Each row comes from the steps of one path. Every step used is in the known rows, and no mark comes twice. Write the path behind each row, first mark first.
In the rows, 128 means zero.
Known rows
mafo lirap fikap bugip: [188 105 150 106 114 111 145 126 152 101 142 151 119 160 102 178 172 150
 153 140  85 129 130 119 100 126  84 125 156 157  63 118 175 160 139 162
 129 141 138 169  90  87  94 155  90 121 127]
bugip fikap: [146 174 128 109  84  88 130 133 115 130  94  87 173 116 149 160 157 151
 162 124 131 159 139 117 111 139 143 155 129 196 129 150  78 134 137 113
 126 192 115 147 140 107 137 167 107 132 141]
koza furis mobital fikap: [147 167  79 140  75  75 151 132 111 185 103 134 144 136 151  95 149 160
 110 148 150 106 126  88 152 111 114 150  74  72 120 180 110 177 106 113
 143 112  93 135 130  91 124 146 117 134  96]
furis koza: [131 123 131 127  57 121 115 133 118 164 101 122 155 140 143 160 172 155
 140 149 118 137 161 103 119 132  78 161  93 150 139 154  88 147 137 153
 121 174 117 144 140 132 125 137 113  91 109]
mafo beloraz: [118 141 139  94  97  80 128 155 108  96  68 120 144 161 136 171 148 160
 138 164 134 137 101 116 109 130  62 134 156 207 160 107 108 130 149 150
 130 133 154 146 144 105 116 185 142 135 127]
beloraz mafo sosub: [145 143 107  98  74 148  99 155 106 113  64 135 132 150  99 186 160 137
 150 151 126 130 139 109 137 156  58 167 136 185 155 158 140 144 134 195
 138 152 166 167 151 106 160 159 140 123 139]
sosub mafo kubin furis: [148 136 108 154 120 118 112 123 100 133  72 181 126 106 142 185 162  76
 160 125 188 129 150 145 159 142  21 118 133 112 140 140  82  73 159 176
 160 158 128 137 138 108 134 151  77 127 155]
mafo lirap: [136 135 147  96  94 111 131 142 131 116 118 109 153 162 102 169 146 160
 175 173  84 138 140 124 147 114  96 157 119 190 101 135 105 143 123 164
 115 134 111 185 121 103 113 180 147 112 140]
fikap bugip: [166 137 158 142  80 124 110 125 130  80 117  90 123 146 170 146 166 151
 127 120 159 133 131  79  95 122  86 128 152 179 121 137 110 161 164 152
 143 135 131 139 108 103 117 169  88 118 113]
kubin furis bugip fikap mobital: [117 150 153 113  95  77 147 139 108 169 110 190 184  92 164 113 162 126
 144 105 146 138 154 122 136 145 127 179  69 146 127 114  81 120 164 155
 123 214 140 138 161  92 225 127  62 127 103]
labi fikap bugip: [167 172 171 118  78 106 121 100 140 111 122 145 123 172 151 128 157 149
 122 147 128 162 117  92 106  95 115 111 159 176 136 138 129 164 157 140
 152 130 149 124 118 107 125 157  75 119  88]
sosub mafo kubin: [145 143 101 156  74 108 120 111 107 117  76 137 132 123 126 214 156  96
 155 125 174 147 146 136 143 125  17 112 146 143 159 154 104 115 151 167
 156 146 116 127 123 143  83 148  93 149 146]
mobital furis: [117 135 129 136 132 111 122 125 124 159  70 127 154 131 149 130 110 154
 151 151 156 139 138 105 156 139 110 148  99 134 137 186  96 130 130 126
 130  95 122 160 119 103 110 154 124 134 122]
sosub mafo lirap fikap mobital: [133 116 135 141 122  87 192 134 106 149 129 181 125 114  74 172 173 126
 174 112  85 152 167 158 138  99  17 141 107 131  74 120 175 150 132 172
 137 112 130 170 112 105 109 152  96 132 131]
kubin furis mobital fikap: [151 176  95 129  92 111 108 147  96 189  98 146 153 145 137  88 169 144
 135 142 128 108 128 109 158 140 148 139  91 107 141 175  67 131 107 163
 134 150 112 131 139  55 155 143  92 122 114]
mobital furis bugip fikap lirap: [126 152 129  97 119 106 128 117 153 160  94 128 174 105 138  90 135 164
 123 132 122 124 146 114 166 190 178 204  54  85 139 177  74 139 134 131
 126 162 104 142 109  99 168  99  92 145 143]
koza furis mobital fikap bugip: [181 160  98 161  69  88 146 111 128 147 125 124 118 137 168  86 169 154
  95 115 173 102 120  61 123 101  98 131  98  75 116 176 131 201 123 129
 152 112 105 119 101  97 126 140  65 131  89]
beloraz mafo lirap: [127 153 107  97  74 131 109 163 122 114 116 118 157 149  72 183 157 158
 193 166 103 150 163 113 150 142  98 168 129 213 109 153 140 144 126 166
 130 157 139 182 139 109 122 185 143 118 163]
beloraz mafo kubin furis: [134 155  73 124 100 144  80 160 102 113  68 151 147 106 123 197 146  88
 149 146 212 134 152 130 150 169  64 122 152 165 143 154 106  87 149 173
 133 188 172 137 159 104 148 170  96 121 167]
bugip fikap lirap: [150 173 150 105 100 109 133 144 140 100 116  38 162 110 142 126 163 165
 119 121 140 135 147 124 124 161 159 170 112 178 129 143  55 145 146 130
 116 166 112 154 124  96 141 157 119 132 159]
bugip fikap labi: [148 154 156 117  97 122 119 120 118  82  67  86 151 100 198 131 174 127
 164 105 140 143 142 142 109 127 143 156 128 191 136 142  69 137 141 127
 110 191 108 150 103 119 128 160 103 126 134]
kubin furis: [141 129 155 122 132 123 113 158 104 132  78 142 149 126 162 145 151 144
 143 151 157 122 141 107 133 145  95 138 118 150 110 129  66 102 148 158
 127 153 133 162 146  68 154 171 116  92 115]
mobital fikap bugip: [179 167 141 152  55 137 101 115 125 101 102 108 138 158 135  89 182 156
 139 109 155 132 119  91 111 124  91 108 136 163 164 156 119 177 139 134
 148 127 119 146  98  90 104 152  70 134 124]
furis bugip fikap mobital: [115 160 144 112  40  61 164 118 111 146 112 155 190 106 157 118 151 134
 140  84 119 157 153 122 132 134 137 177  82 176 142 130 106 162 142 142
 127 199 130 131 155 118 178 132  81 133 106]
bugip fikap mobital furis kubin: [121 149 137 128  79  58 183 110 138 185  78 133 208  78 167 147 119 129
 108  67 177 169 181 143 150 101 138 166  77 134 135 167 110 138 130 111
 131 148 117  96 136 148 151 109  53 141 113]
labi fikap lirap: [127 170 174  96 102 121 127 127 146 104 108  91 130 159 122 112 137 177
  93 166  96 147 126 121 143 124 145 147 123 163 135 143  97 156 145 145
 129 110 128 154 120  96 132 161 127 110 121]
furis mobital fikap: [148 192  84 127  49  85 120 138 114 164 106 111 160 160 118 103 159 158
 131 136 105 119 122  97 147 130 153 141 104 135 146 187  93 171  89 137
 136 139 103 132 126  86 110 151 109 144 118]
koza furis: [127 116 147 133 113  91 145 136 116 138  82 120 128 121 179 148 134 156
 126 160 170 121 136  89 129 113  70 153 106 133  98 147 112 144 148 111
 129 115 115 163 129 108 120 179 135 116  94]
sosub mafo lirap fikap labi: [153  97 148 123 142 144 165 118 121 115 110 185  94 122 115 170 201 120
 189 127  72 120 154 153 125 117  36 147 121 124  71 127 153 127 127 171
 130 134 114 179  74 105  91 157 113 124 151]
bugip fikap lirap mafo kubin furis: [182 133  91 113 150 137 111 150 128 110 106 118 137  84 136 137 141  93
 131 128 164 124 124 179 150 189 133 123 125 128 131 125  72  92 181 152
 139 211 136 175 151 108 129 155  45 134 196]
beloraz mafo lirap fikap: [136 131  91  82 102 117 135 167 123 140 121 174 144 134  54 195 155 156
 184 166  84 148 157 118 123 161  90 146 139 187  71 150 178 136 115 155
 111 171 158 180 126  87 100 164 140 121 159]

Write each row's path
[133 147 134  73 142  98 146 148 130 102 119 160 104 179  94 110 126 163
 127 179  72 146  79 151 124 135 103 116 159 165 161  94 143 149 167 146
 151 122 167 177 140 109  97 184 104 132 142]
labi fikap lirap mafo beloraz
[113 150 164 117  79  66 178  95 137 187  87 176 175 122 143 131  90 146
  80 119 133 177 163 140 170  71 120 144  95 112 149 166 135 150 122 133
 135  93 135  99 127 145 137 111  68 122  68]
labi fikap mobital furis kubin
[143 147 110 148 104 115 149 115 116 138  78 121 116 126 199  66 171 143
 112 128 152  88 128 115 141  94 105 147  77  70 124 173 103 182 101 129
 131 115  83 138  92 102 120 148 109 124 105]
koza furis mobital fikap labi
[158 134  70 142 120 112 153 141 124 164 140 131 100 131 130  42 134 166
  85 131 123  91 110 116 164 141 127 138  53  40 116 173 123 183 121 125
 153 106  95 181 107  88  95 158  80 138 135]
koza furis mobital fikap lirap mafo
[108 102 125 123 121  66 178 114 126 202  82 236 148 109 140 107 106 146
 118 112 116 132 141 114 141 145  96 156  68  85 108 159 176 150 110 143
 122 119 151 142 118  98 123 101  90 142  97]
lirap fikap mobital furis bugip
[135 128 108 131 107  60 158 138 118 165 110 125 127 129 184 151 130 151
 100 153 152 107 137  79 136 102 100 167  81  92  94 164  97 160 116 118
 138 128  96 134 134 101 136 168 128 114  83]
koza furis mobital
[153 145 116 130 101 157 109 143 119 122 120  93 119 147  95  56 153 165
 118 129 110 116 113 139 144 168 131 122 102 138 144 157 111 165 151 144
 147 123 118 215 108  81  75 158  92 136 173]
mobital fikap lirap mafo
[159 202  15 126  57 113  78 159  98 162  85 169 153 124  97 140 163 101
 145 136 189 123 136 121 175 172 109 123 118 118 172 185 103 124 107 183
 140 184 147 110 155  90 156 141  69 147 162]
beloraz mafo kubin furis mobital fikap
[192 113 151 132 111 109 164 111 134 129 153 193 101 136  92 179 206 130
 180 125  91 134 157 116 107 122  31 126 138 125  62 127 174 150 142 170
 162 128 129 158  73  99  89 145  65 134 134]
sosub mafo lirap fikap bugip
[133 119 117  95 116  91 131 164  94 113  95 166 121 160 119 156 131 143
 162 155 114 136  79 134 111 142  62 109 155 192 145 102 139 130 160 137
 162 156 158 184 148 113  73 197 106 143 150]
lirap mafo beloraz
[149 132 117 122 125 121 100 138 113 118  66 133 146 118 153 183 134  93
 135 152 194 126 127 144 145 146  76 113 147 148 148 133  76  80 153 166
 133 161 136 138 156 105 138 164  96 111 138]
mafo kubin furis
[132 106 172 122  80  87 168 128 129 157  99 137 152 118 185 181 134 151
  83 149 166 117 162  94 122 101  88 154  85 108  95 148 117 131 133 117
 127 142  97 128 116 139 119 147 100 106  80]
koza furis kubin
[152 110 131  79 124  99 157 144 132 147 122 157 141 148  81 183 148 155
 172 174  59 128 136 134 120 133  96 135 137 162  72 134 144 133 113 149
 106 141 129 185 119  87  93 157 134 123 140]
mafo lirap fikap
[150 177 108 139  65 125 109 120 113 125  78 105 128 146 171  70 174 140
 127 109 112 105 126 126 142 115 138 139  98 122 158 171  85 174  93 150
 127 139  96 132  89  98 111 151 106 133 122]
furis mobital fikap labi
[165 131 123 112 113 183 113 138 125 122 104 115 108 169  82  74 157 148
 120 145  93  96  93 155 155 172  92 136 110 132 169 141 129 160 144 178
 145 123 138 236 109  97 109 131  97 131 160]
mobital fikap lirap mafo sosub
[140 189 109 119  79 123 113 142 134 131 119  60 144 155 113  74 161 178
  90 127 111  91 127 110 151 148 167 150  82 107 144 179  79 179 103 154
 128 113  90 140 109  77 120 142 120 132 148]
furis mobital fikap lirap
[155 149 128 110 117 121 133 148 126 117 138  80 139 104 129 113 147 156
 132 110 112 141 132 144 130 166 163 148 111 159 118 141  86 136 166 122
 144 181 127 192 122 101 106 172  77 131 175]
bugip fikap lirap mafo
[159 115 126 114 128  95 168 134 113 161 134 188 121 135  62 190 174 140
 197 147  67 140 160 134 134 124  52 142 119 127  68 132 158 124 122 162
 144 131 122 177  99  94  79 148 113 136 146]
sosub mafo lirap fikap
[178 124 107 103  84 135 133 148 140 100 146 175 116 147  63 186 185 149
 169 132 104 144 151  93 102 145  72 136 158 181  62 138 195 157 131 169
 132 160 171 162 100  93 100 161  84 123 151]
beloraz mafo lirap fikap bugip
[146 104 160 119 138 134 145 128 121 102  75 146 104 110 182 146 165 136
 132 120 113 110 127 134  83 139  93 122 139 145  98 131 130 133 107 142
 109 149 135 161  85  96  87 161 121 116 118]
lirap fikap labi
[129 103 106 150 165  81 202 118 115 181 109 212 127 100  74 137 140 124
 172 111 113 150 179 156 164 101  22 150  74  88  71 152 180 141 128 162
 141  65 129 161 104 102 108 131  92 144 136]
sosub mafo lirap fikap mobital furis
[119 136 105 108  95 109 166 164 113 133 123 165 153 113  57 173 151 145
 167 127 107 154 170 141 136 130  59 144 120 198  76 134 202 167 116 168
 111 143 171 170 138  99 125 171 114 120 152]
beloraz mafo lirap fikap mobital
[134 165  70 114  57 119  89 142 112  99  72 120 149 125 112 202 139 109
 143 138 189 153 142 116 135 154  69 126 160 196 163 163 132 130 131 158
 135 180 156 129 142 133 101 172 109 141 176]
beloraz mafo kubin
[163  93 126 105 115 134 126 145 110 141  88 161 112 158 121 162 139 118
 148 153  97 126  99 140 132 143  72 137 139 163 148 128 138 132 143 175
 156 153 154 214 152 114 104 164 104 120 131]
lirap mafo sosub
[159  99 155  96 138 133 148 131 134  96  97 158 113 140 123 152 166 139
 165 148  77 118 138 161 112 125  87 142 132 156  72 117 141 140 110 156
  91 143 127 190  81  97  89 160 138 114 136]
mafo lirap fikap labi
[ 93 131 126 165 120 103 151 125 113 140  75 117 160 108 160 110 106 151
 125 111 181 152 155 122 164 110  66 146  91 147 130 168 113 154 141 127
 127  76 135 150 134 117 133 154 116 133 112]
fikap mobital furis
[111  98 126  94 137  77 192 117 138 196 111 242 159 128  84 118 110 145
 154 142  72 131 148 140 170 138  81 175  61  91  84 143 184 156 105 157
 109 105 141 168 120  99 141 104  96 143 103]
mafo lirap fikap mobital furis bugip
[114 143 145 123  78  39 191 122 117 166 106 177 170  85 189 117 143 145
 129 107 162 145 150 106 133 118  97 191  56 115 112 133 128 165 158 114
 119 176 118 133 150 123 198 140  78 126  88]
koza furis bugip fikap mobital
[146 138 123 128 128  92 119 162 103 165 109 148 142 131 160 141 151 130
 126 138 132 108 144  92 143 136 143 157  94 107  99 152  56 117 121 164
 132 166 119 128 150  69 165 162 101 110 110]
kubin furis mobital
[156 139 111 109 165 138 111 130 130 118 112 171 106 140 109 120 113  93
  98 172 132 141 105 179 159 152 117 102 139 112 147 116 112 101 178 166
 149 149 160 176 146 103 116 155  58 109 157]
labi fikap lirap mafo kubin furis
[133  91 140 100 123  83 204 121 146 195 111 192 175 106  91 174 111 143
 117 119 110 136 175 169 156 106  83 159  74 109  73 145 181 139 110 152
 105  97 128 139 106 127 115 109  86 132 109]
mafo lirap fikap mobital furis kubin
[125 150  97 145  83  83 153 111 121 207  87 140 204  81 145 108 151 137
 146  95 175 169 186 136 153 114  86 182  46 116 151 181  99 160 147 132
 114 156 121 115 160 144 169 111  76 114 117]
bugip fikap mobital furis koza
[126 122 151 133 114  90 177 144 113 135  92 136 139 105 141 144 133 149
 114 110 126 144 139 122 102 121  72 119 121 158  95 125 152 150 129 141
 115 126 154 158 126  98 109 162 114 120 105]
lirap fikap mobital
[117 173 167 123  74  75 161 115 120 129  97 133 154 141 133 125 126 151
 110 136 119 178 129 130 141  80 103 124 131 191 146 129 127 166 147 126
 131 106 154 136 146 118 146 168 109 122  89]
labi fikap mobital
[133 162 155  81  71  99 122 130 153 118 120 113 169 118 140 113 161 162
 121 123 100 118 141 112 131 180 182 197  84 140 129 144  71 147 141 143
 121 204 109 147 125  96 171 120  97 128 136]
furis bugip fikap lirap
[163 123 136  92 141 132 118 152 127 161 138 195 140 104 137  91 162 132
 137 129  97 112 131 135 144 206 177 174  66 103 112 117  74 108 169 155
 140 235 134 191 138  72 173 130  39 121 155]
kubin furis bugip fikap lirap mafo
[202 174  62 147  82 122  94 117 125 129 102 147 144 140 150 109 175  90
 111 113 188 106 115 122 149 146 103  99 149  91 158 152  95 143 133 187
 156 153 128  94 122  90 133 130  29 137 131]
mafo kubin furis mobital fikap bugip
[182 188  98 146  45 105 107 114 128 132 122 110 136 155 131  88 183 151
 115 101 131 117 125  85 127 121 134 121 119 126 144 171 110 190 113 151
 157 131 109 113  93  91 117 141  66 140 107]
furis mobital fikap bugip
[140 137 140 122  87 109 137 130 117 131 131 144 142 143  92 176 176 141
 199 159  90 146 168 132 156 104  40 158 114 157  94 148 114 125 146 165
 148 117 104 172 115 109 112 166 120 125 152]
sosub mafo lirap
